Each row was made from one walk, in order. Every step used is in the known rows, and no mark comes twice. Write each row's walk.
In the rows, 128 means zero.
Known rows
muliza, bidap, zelu, vagure: [157 128 153 101 170  72 123 174 110 117 112 108 110 131 157  90 157 143
 150 144 141 151  79 152  96 160 119 146 122 108 126  50 102 138 188  75
 148  84  97 141 124 122 116 147 103  97]
zegum, muliza, pasu, bidap: [131 150 148 137 129  71 120 151 108 154 156 122 115 143 144 102 129 140
 178 176 159 149  86 133 138 160  79 124 113  69 124 121 127 132 125  72
 146  97 102 132 121 137 115 130 107  81]
vagure, zelu, bidap, pasu, muliza: [128 185 166 111 125  62 110 159 102 135 137 111  90 139 155  96 126 140
 171 168 126 129  93  89  76 169 108 112 108  43 140 118 116 145 193  73
 136 119 122 125 102 122  99 148 137  54]
muliza, zegum: [152 159 141 103 130  79 109 177 127 136 109 130 124 134 153 112 114 122
 131 146 147 154  93 152 116 160 119 124 137 113 148  99 100 141 153  76
 149 137 114 139 120 145 132 107 101  94]
nuret, fopa, muliza: [123 155 151  86 135  78 105 139 116 138 140 123 186 135 147 105 112 156
 133 149 126 155  82 157 134 179 101 113 115  53 142 109  53 142 129  96
 129 153 126 141 121 144 106 138 123 108]
vagure, zelu: [128 183 139 100 123  70 107 151 122 129 140 135 116 128 157 115 127 149
 132 164 125 140 100 133 106 159 115 119 128 110 140  98 108 147 151  60
 141 141 117 140 117 135 107 163 122  97]
fopof, zegum, muliza: [130 152 126 134 132  68 102 147 135 140 183 130 128 124 132 101  87 149
 139 160 156 141 100 135 124 155  90 122 149  85 153  95 105 149 126  98
 152 105 129 140 110 142 115 128 115  90]
bidap, zelu: [143 107 144  95 121  62 110 155 125 136 117 123 115 129 156 105 160 149
 131 154 132 153 100 151 105 161 115 131 125 115 136  71  87 133 147  83
 139 130 122 139 107 138 116 168 124  95]
defa, muliza: [132 148 120  73 123  69 107 150 129 129 129 129 112 125 146 102 140 150
 141 152 121 139  97 141 137 165 128 131 119  59 147 100 113 132 125  70
 138 124 120 138 125 149 117 134 122  93]
fopof, zegum, muliza, fopa: [141 153 133 136 138  72 104 155 135 147 184 133 184 118 129  93  91 139
 146 154 165 159  94 159 131 157  96 124 150  82 169 109  92 153 141 124
 174 101 134 137 127 148 116 115 113  95]
fopa, nuret: [130 146 136  95 120  77 151 157 123 149 137 143 113 132 154 125 131 147
 123 166 139 143  92 144 116 171 113 112  98 122 135  92 111 141 127  71
 145 149 133 140 110 147 110 134 126  95]
bidap, pasu, zelu, muliza: [137 109 145 121 124  75  98 156 118 124 175  93  95 137 159 100 151 123
 158 160 132 142  86 102 103 170 132 137 119  68 129 120 105 134 171  89
 133 141 120 135 102 141 108 182 129  83]
bidap, muliza, zegum, fopof: [156 176 143 100 134  54 131 164 136 146 110 112 119 114 146  86 162 126
 133 122 190 140 101 175 136 179 120 144 154  73 154  83  66 129 158 101
 154 104 115 129  97 144 142 107 113  68]
fopof, zegum: [138 148 133  98 124  77  95 163 136 132 190 132 121 124 135 108 101 147
 136 154 130 149 113 132 105 159  99 120 143 117 147 101 107 147 134  91
 148 144 130 130 111 143 111 130 105  89]
muliza, pasu: [133 129 150 101 134  77 113 150 115 148 145 137 116 142 151 102 140 126
 169 163 138 153 100 149 126 161 101 128 109 112 117 110 114 137 143  78
 153 142 120 123 133 144 116 145 104 103]
zelu, bidap, muliza, kebeziv: [134 171 172  98 134  65 128 141 119 168 119 124 121 107 156  96 166 163
 151 158 143 146  95 142 137 167 109  90 126  95 140  91  99 143 152  93
 143  89 140 147 108 142 120 104 125  36]
muliza, zelu: [149 112 143 100 132  76 112 143 123 141 125 122 120 133 162 111 129 140
 138 150 127 145  97 143 122 157 103 124 119 112 137  75 107 142 140  66
 146 141 125 139 117 142 120 169 108 105]
muliza, bidap: [141 166 156  99 130  72 118 167 113 144 131 139 121 130 141 101 132 163
 143 160 130 140  93 146 115 158 113 130 122 120 127  68 115 137 170  64
 145 127 102 133 128 142 120 105 114  85]
vagure, zelu, pasu: [124 224 135 101 117  70 109 145  96 140 146 129  99 138 158 103 135 133
 159 171 131 136  89 117  97 160 114 113 128 108 135  93 119 149 160  57
 145 125 121 135 115 139 100 183 114 100]
fopa, muliza, pasu, bidap: [137 155 163  91 126  75 112 154 105 154 152 119 114 152 144 109 128 131
 178 171 140 157  94 130 138 176  77 117 100  41 119 131 124 138 129  76
 147 134 106 118 118 135 110 129 107 100]
bidap, pasu, muliza, zegum: [153 144 151 116 134  71 101 178 120 141 105 120 105 144 158 106 117  97
 162 142 142 149  96 112  94 167 129 126 117  52 144 105  98 126 187  96
 141 125 114 123 108 140 132 115 121  78]
zelu, pasu: [127 183 129 105 118  77 113 144  98 142 144 127 110 137 153  98 143 133
 155 172 135 144  87 123 103 164 112 114 119 121 139  96 114 137 147  69
 145 126 125 132 113 146 110 154 109  99]
fopof, zegum, muliza, defa: [135 155 133 137 137  67 127 146 142 141 175 119 127  88 124 106  82 148
 148 153 162 146 100 138 108 157  83 128 142  77 173  89 104 156 139 104
 166 109 123 140 115 144 125 111 104  94]
vagure, zelu, muliza, defa: [129 180 140 116 133  75 135 140 138 125 124 104 108  92 158 113 118 145
 147 163 135 146  87 136  87 160 118 125 117  57 151 102 121 165 172  64
 153 149 109 149 119 130 105 147 106  84]
nuret, fopa: [125 148 140  99 134  80 105 142 114 134 151 135 180 126 153 107 128 160
 128 150 115 156  86 161 127 162 110 120 115 114 140 108  52 140 135  92
 128 151 125 146 127 144 105 137 115  86]
nuret, fopa, muliza, zegum: [141 167 164  91 135  82 105 165 117 145 108 127 185 140 151 108  93 120
 134 133 139 164  77 168 137 176 111 115 132  53 152 113  47 152 146 101
 142 146 121 139 127 148 124 108 108 113]
zegum, muliza, bidap, zelu, vagure: [146 130 147 140 177  68 131 165 116 124 108  99 117 127 154  85 143 149
 152 148 171 143  71 152 110 162 116 149 129  77 134  45 101 138 182  83
 153  49  99 150 124 124 118 151 113  97]
zelu, bidap: [132 159 150 102 122  71 119 152 111 140 138 123 120 131 144 102 136 157
 141 172 130 144  84 130 108 162  97 116 124 113 142 111 118 141 146  70
 143 136 130 142 107 142 109 115 113  64]
defa, muliza, bidap: [143 171 144  66 128  68 115 172 121 142 126 132 116 125 138  93 137 161
 159 150 123 137  92 141 138 164 133 142 118  58 138  72 124 137 157  63
 142 112 105 134 139 143 121 100 117  83]
vagure, zelu, pasu, bidap, muliza, kebeziv: [131 252 154 103 125  61 128 151  88 170 146 123  97 116 165 107 160 147
 169 169 138 146  93 106 126 166 111  77 131  77 139  86 107 147 150  77
 142  74 115 140 108 131 102 158 121  44]
zegum, muliza, defa, pasu: [121 138 131 140 135  68 128 125 132 142 139 120 118 100 137  99 120 131
 124 150 150 139  89 133 108 168 117 135 113  71 135  90 118 124 144  90
 155 109 116 132 123 154 125 138 103  98]
pasu, bidap, zelu, vagure: [149 124 131 106 154  76 119 159 106 104 138  94  98 133 160 108 156 143
 141 155 135 160  76 128  96 159 107 131 121  94 137  96 101 129 150  77
 136  97 105 149 101 115 102 168 109  78]
bidap, zelu, pasu, muliza, fopa, nuret: [148 155 139 107 113  77 163 164  97 163 109 123 142 135 171 109 171 110
 156 162 144 168  77 145  91 178 130 111  90  53 143  84  98 144 188 107
 165 109 143 142 100 139 102 174 135 102]
bidap, pasu, muliza, fopa, nuret: [139 133 150 104 131  70 151 165 115 156 136 131 152 136 159 110 137 109
 154 158 138 156  95 122  93 180 126 111  76  57 147 113  98 136 177 105
 162 131 133 125 115 140 106 133 143  84]
fopa, muliza, zegum, fopof: [155 168 150  90 134  63 123 175 125 147 111 105 125 143 140  88 118 122
 134 127 189 141  85 172 118 184 105 135 142  52 158  97  78 134 143  95
 162 152 116 124 100 147 130 108 115 128]
zegum, muliza: [119 147 132 141 135  68 114 140 126 142 132 126 128 128 146 102 125 154
 132 165 160 137  87 148 132 165 103 130 130  88 145  91  99 133 129  76
 148 105 120 146 115 147 119 138 127  93]
bidap, muliza, pasu, zelu: [142 137 155  98 126  74 108 138 117 150 173 109 101 124 162 105 177 123
 168 153 137 159 111 151 171 171 120 148 127  67 109 105 103 134 167  93
 140  98 123 136  97 151 124 167 122  77]

Which walk is each row?
[138 196 160 115 131  77 116 168 126 133 122 119 112 125 152  97 119 159
 149 162 134 135  83 138  98 158 129 132 126  70 124  79 130 160 185  52
 143 127  97 144 132 126 110 132 114  79]	vagure, zelu, muliza, bidap
[128 179 168 101 124  54 114 158  99 144 146 124 102 142 155  93 121 144
 165 165 130 130  96  90  82 167  98 113 119 102 144 120 119 143 168  71
 142 126 122 123 119 130  97 156 122  64]	vagure, zelu, bidap, pasu
[129 132 147 119 141  83 118 150 131 152 121 120 123 123 162 103 138 150
 146 162 142 150  79 145 107 164 126  92 116 100 129  94 100 144 143  79
 144 141 130 147 127 142 110 136 119  79]	zelu, muliza, kebeziv
[152 197 172 112 120  63 111 183 100 141 106 114  91 146 158  98 102 108
 174 152 147 142  86  95  73 165 116 113 125  34 150 127 116 148 211  81
 142 118 118 131  99 121 120 123 120  55]	vagure, zelu, bidap, pasu, muliza, zegum
[125 153 170  87 144  79 110 145 108 167 131 130 198 130 154 103 117 157
 140 138 130 161  83 162 132 178 103  86 116  78 137  96  40 149 124 104
 135 149 133 137 129 147 106 137 128 111]	nuret, fopa, muliza, kebeziv
[153 111 162 136 139  61 107 156 106 157 169 112 122 143 139  83  76 129
 185 140 156 135  93  91 102 163  71 115 139  77 159 101 112 151 148 113
 163  79 134 120 114 132 117 154 105  71]	fopof, zegum, muliza, zelu, bidap, pasu
[136 146 162 112 125  64 113 157 103 142 133 111  94 139 147  96 139 135
 170 166 129 134  92  90  81 169 107 111 102  54 140 120 116 129 183  76
 134 125 127 126 101 131 108 119 130  48]	zelu, bidap, pasu, muliza
[127 214 158  99 119  62 120 138 118 142 125 119 101 112 152 103 152 161
 144 164 142 139 100 131 139 167 110 111 135  68 143 101 117 150 166  73
 135  87 126 150 100 131 108 133 126  40]	vagure, zelu, bidap, muliza
[134 124 130 103 112  78  86 147 112 129 194 111 101 134 148 106 150 123
 110 154 111 148  99 126 118 167 141 145 126 105 103 107 117 115 158  77
 131 136 126 133 101 155 108 185 122 106]	defa, pasu, zelu
[148 151 132 113 119  82  93 169 123 136 112 122  93 139 148 108 120  98
 118 145 129 154  91 133 107 167 150 127 121  48 119 101 118 120 179  86
 139 130 119 134 108 149 133 123 106  92]	defa, pasu, muliza, zegum
[126 133 139 137 144  71 118 139 122 156 139 130 126 139 152  96 129 133
 171 167 165 143  91 154 141 162  89 136 116  80 121 104 111 139 137  79
 155 105 120 128 128 147 122 145 113 102]	zegum, muliza, pasu
[143 149 137 109 128  81 114 152 121 140 131 123 158 122 150 105 148 137
 137 157 133 165  90 152 112 160 126 124 113  55 147 111  97 139 175  91
 154 132 128 145 113 142 114 118 133  95]	pasu, muliza, fopa
[143 116 188  92 143  70 115 146  88 157 131 108 178 153 156  87 107 132
 175 129 126 144  78 111 120 183  79 107 105  47 149 112  59 148 154 109
 141 131 138 120 120 135 107 165 114  92]	nuret, fopa, muliza, zelu, bidap, pasu
[141 152 139 115 111  71 115 153 104 140 108 108  89 133 162  98 172 130
 160 166 133 150  88 125  89 170 123 121 114  56 131  71 100 132 183  83
 137 102 128 138  89 132 110 184 128  96]	bidap, zelu, pasu, muliza
[152 122 149 119 124  73 147 157 129 130 117  87  98  92 155 116 146 154
 149 161 132 163  74 134  88 162 107 126 109  50 153  90 112 146 159  87
 138 132 102 151 107 123 111 137 103  59]	pasu, bidap, zelu, muliza, defa
[130 137 146 109 132  75  98 147 121 154 135 129 105 128 153 103 142 130
 124 153 121 146  99 124  92 170 144  97 100  73 109  85 109 119 163  87
 137 129 130 127 114 147 114 148 129  91]	defa, pasu, muliza, kebeziv
[125 186 128 113 117  80 113 150 103 137 133 114  91 137 154 103 148 127
 158 177 132 146  86 116  98 162 118 113 110  60 138  92 118 137 171  66
 139 123 129 138  97 142 110 150 123  88]	zelu, pasu, muliza
[146 146 167 110 130  69 118 157 105 151 132 115 152 136 148  88 140 124
 177 154 135 153  88 110  86 170 108 116 102  49 156 134 106 134 197 104
 154 117 136 125 116 136 109 108 131  55]	zelu, bidap, pasu, muliza, fopa
[133 124 120 110 156  86  89 137 104  99 196  90  87 139 156 102 151 109
 117 148 121 149  85 119 102 169 149 151 121  99 106 113 119 119 165  70
 139 115 119 141 102 142 105 199 109 111]	defa, pasu, zelu, vagure
[129 151 140 135 144  70 106 161 134 163 174 135 140 120 133  97  95 152
 149 152 160 148  95 136 118 156  91  95 145 107 151  84  91 152 121 110
 159  99 134 138 119 144 118 125 123  94]	fopof, zegum, muliza, kebeziv
[158 131 164  96 122  65 120 179 120 146 108 128 120 127 147  97 156 162
 142 152 132 151  98 156 106 159 118 138 127 117 126  46 100 135 178  79
 141 106 104 132 126 133 121 139 119  88]	muliza, bidap, zelu
[125 159 158  91 141  79 130 136 119 137 133 115 183 101 145 107 108 150
 138 139 126 159  86 160 121 175  94 119 104  47 161 105  52 154 147 105
 141 159 121 140 124 145 108 118 112 110]	nuret, fopa, muliza, defa
[145 131 159 134 132  58 123 172 121 150 101 120 128 124 144  89 146 168
 146 157 162 142  88 161 120 161 107 144 131  84 132  37  99 136 170  88
 147  71 102 141 126 135 130 136 125  95]	zegum, muliza, bidap, zelu
[141 170 146 130 133  71 106 176 132 150 176 132 128 124 122  91  85 163
 153 153 160 138  99 139 122 154  92 134 148  84 145  67 116 152 156  93
 157  89 111 132 130 139 124  92 111  87]	fopof, zegum, muliza, bidap
[143 112 153 117 123  81 143 164 111 150 174 107 144 137 170 110 141 103
 155 158 143 163  79 125 104 181 143 131  95  68 138 130 102 146 178 106
 160 141 137 133 110 150 108 171 139  92]	bidap, pasu, zelu, muliza, fopa, nuret
[140 130 135 108 117  77 113 143 117 132 187 103 100  99 148 114 141 120
 118 143 111 153  99 124  99 168 135 153 116  94 126 101 121 124 172  82
 144 145 119 133 100 156 117 168 109 104]	muliza, defa, pasu, zelu
[139 146 140  94 128  79 156 157 119 158 137 147 171 128 155 119 132 129
 130 153 144 162  93 167 114 170 118 116  96 119 150 106 104 146 143  90
 166 143 140 137 127 151 111 124 128 101]	muliza, fopa, nuret
[133 152 151  90 132  77 129 138 129 140 125 114 126 104 143 109 113 142
 140 158 139 150  92 146 115 174  92 127 107  50 160  89 105 146 146  79
 157 148 117 138 114 147 118 114 115 115]	fopa, muliza, defa
[156 186 148 102 123  72 121 170 124 143 117 124 108 119 151 118 141 128
 141 147 140 158  98 140 154 165 112 117 143  61 150 108 102 133 151  91
 136  89 104 150 104 139 135  85 108  43]	pasu, bidap, muliza, zegum
[138 154 133 132 132  75 145 157 131 162 182 146 182 123 135 110  87 133
 140 152 168 161  92 158 125 171  98 114 124  87 165 106 100 161 133 121
 181 110 145 142 122 150 115 118 122  99]	fopof, zegum, muliza, fopa, nuret
[138 137 135 117 133  87 117 142 131 134 128 119 169 120 152  99 137 137
 141 158 141 162  75 164 119 162 129 124 116  77 141 118 103 147 160  92
 160 143 126 148 133 143 113 126 112  83]	zelu, muliza, fopa
[138 154 165  96 131  68 127 134 116 159 128 125 106 128 154  89 167 138
 182 163 147 151  98 143 158 169  97 125 116  70 116 114 118 143 163  92
 147  90 130 133 114 139 118 117 107  40]	zelu, bidap, muliza, pasu
[142 157 141  99 135  66 118 134 130 152 127 133 172 106 149  99 166 142
 136 150 144 161 103 168 158 169 121 128 124  79 147  96  81 133 159 109
 158  95 132 144 120 152 123 119 125  67]	bidap, muliza, fopa
[159 161 134 105 132  61 126 178 130 142 123 122 121 133 143  87 133 125
 131 123 180 144  92 172 103 172 112 142 144 110 155  95  78 132 148  85
 158 147 115 127 106 146 135 109 110 102]	muliza, zegum, fopof
[134 151 140  70 136  69 113 156 125 153 126 131 124 122 151 102 140 153
 153 145 125 145  90 142 131 165 131 104 115  78 146  87  98 135 121  74
 143 122 127 136 130 147 118 132 126  93]	defa, muliza, kebeziv
[154 122 156 106 114  68 107 166 119 139 108 117  96 130 148  91 161 139
 125 146 118 145  95 135  93 171 147 137 108  48  96  46 118 118 206  84
 133 103 106 128 111 133 116 157 124  88]	defa, pasu, muliza, bidap, zelu
[141 176 150  91 121  74 169 154 114 164 143 135 159 114 157 127 162 141
 134 162 141 166  96 153 152 177 110 105 101  66 152 110 102 136 138 105
 157  96 125 148 108 146 114 105 131  48]	pasu, bidap, muliza, fopa, nuret
[135 217 142 104 120  71 150 135 104 148 142 107  93  88 150 109 167 140
 169 165 138 155  94 111 129 170  95 117 116  57 160  96 121 139 161  82
 143  83 106 144  97 142 118 114  98  42]	zelu, pasu, bidap, muliza, defa
[136 174 173  84 137  80 112 165 108 150 129 132 188 136 142  94 110 169
 143 143 125 152  80 162 135 176 103 123 112  57 134  79  65 148 161  88
 135 131 109 132 138 140 112 106 116 105]	nuret, fopa, muliza, bidap
[155 124 152 128 127  81 101 184 120 129 143  95  99 143 161 100 126  90
 160 144 142 152  80 112 106 170 143 141 136  62 136 124 105 138 191  92
 140 136 113 133 106 145 132 151 113  82]	bidap, pasu, zelu, muliza, zegum
[122 146 152  90 134  79 118 125 120 139 138 117 178 108 142 100 110 133
 123 133 113 156  84 146 112 185 114 121  99  42 137 104  69 136 149 110
 137 156 120 130 126 153 110 140 102 120]	nuret, fopa, muliza, defa, pasu
[144 131 142  71 123  78 100 157 110 137 178 112  99 137 154 100 153 123
 183 149 122 156  94 138 155 165 131 156 120  43 120 120 123 136 149  74
 140 125 120 130 117 153 115 171 122 108]	defa, muliza, pasu, zelu
[140 152 150 105 108  82 112 160 106 133 181  99 101 129 147 107 148 151
 139 169 123 149  83 128 110 162 112 135 137 105 137 125 116 139 165  68
 136 137 135 150  89 142 108 141 127  79]	pasu, zelu, bidap
[164 191 146 101 127  54 137 173 123 145 126 111 106 118 144  94 160 133
 139 127 182 147  96 160 142 178 106 133 147  59 158 103  82 124 146 101
 144 103 102 135  90 139 135  90 108  49]	pasu, bidap, muliza, zegum, fopof
[140 156 155 118 129  80 122 169 130 137 119 117 113 123 144  92 126 161
 148 165 135 144  77 143 109 159 128 131 119  78 122  75 125 147 172  64
 145 131 101 141 134 136 117 107 111  72]	zelu, muliza, bidap
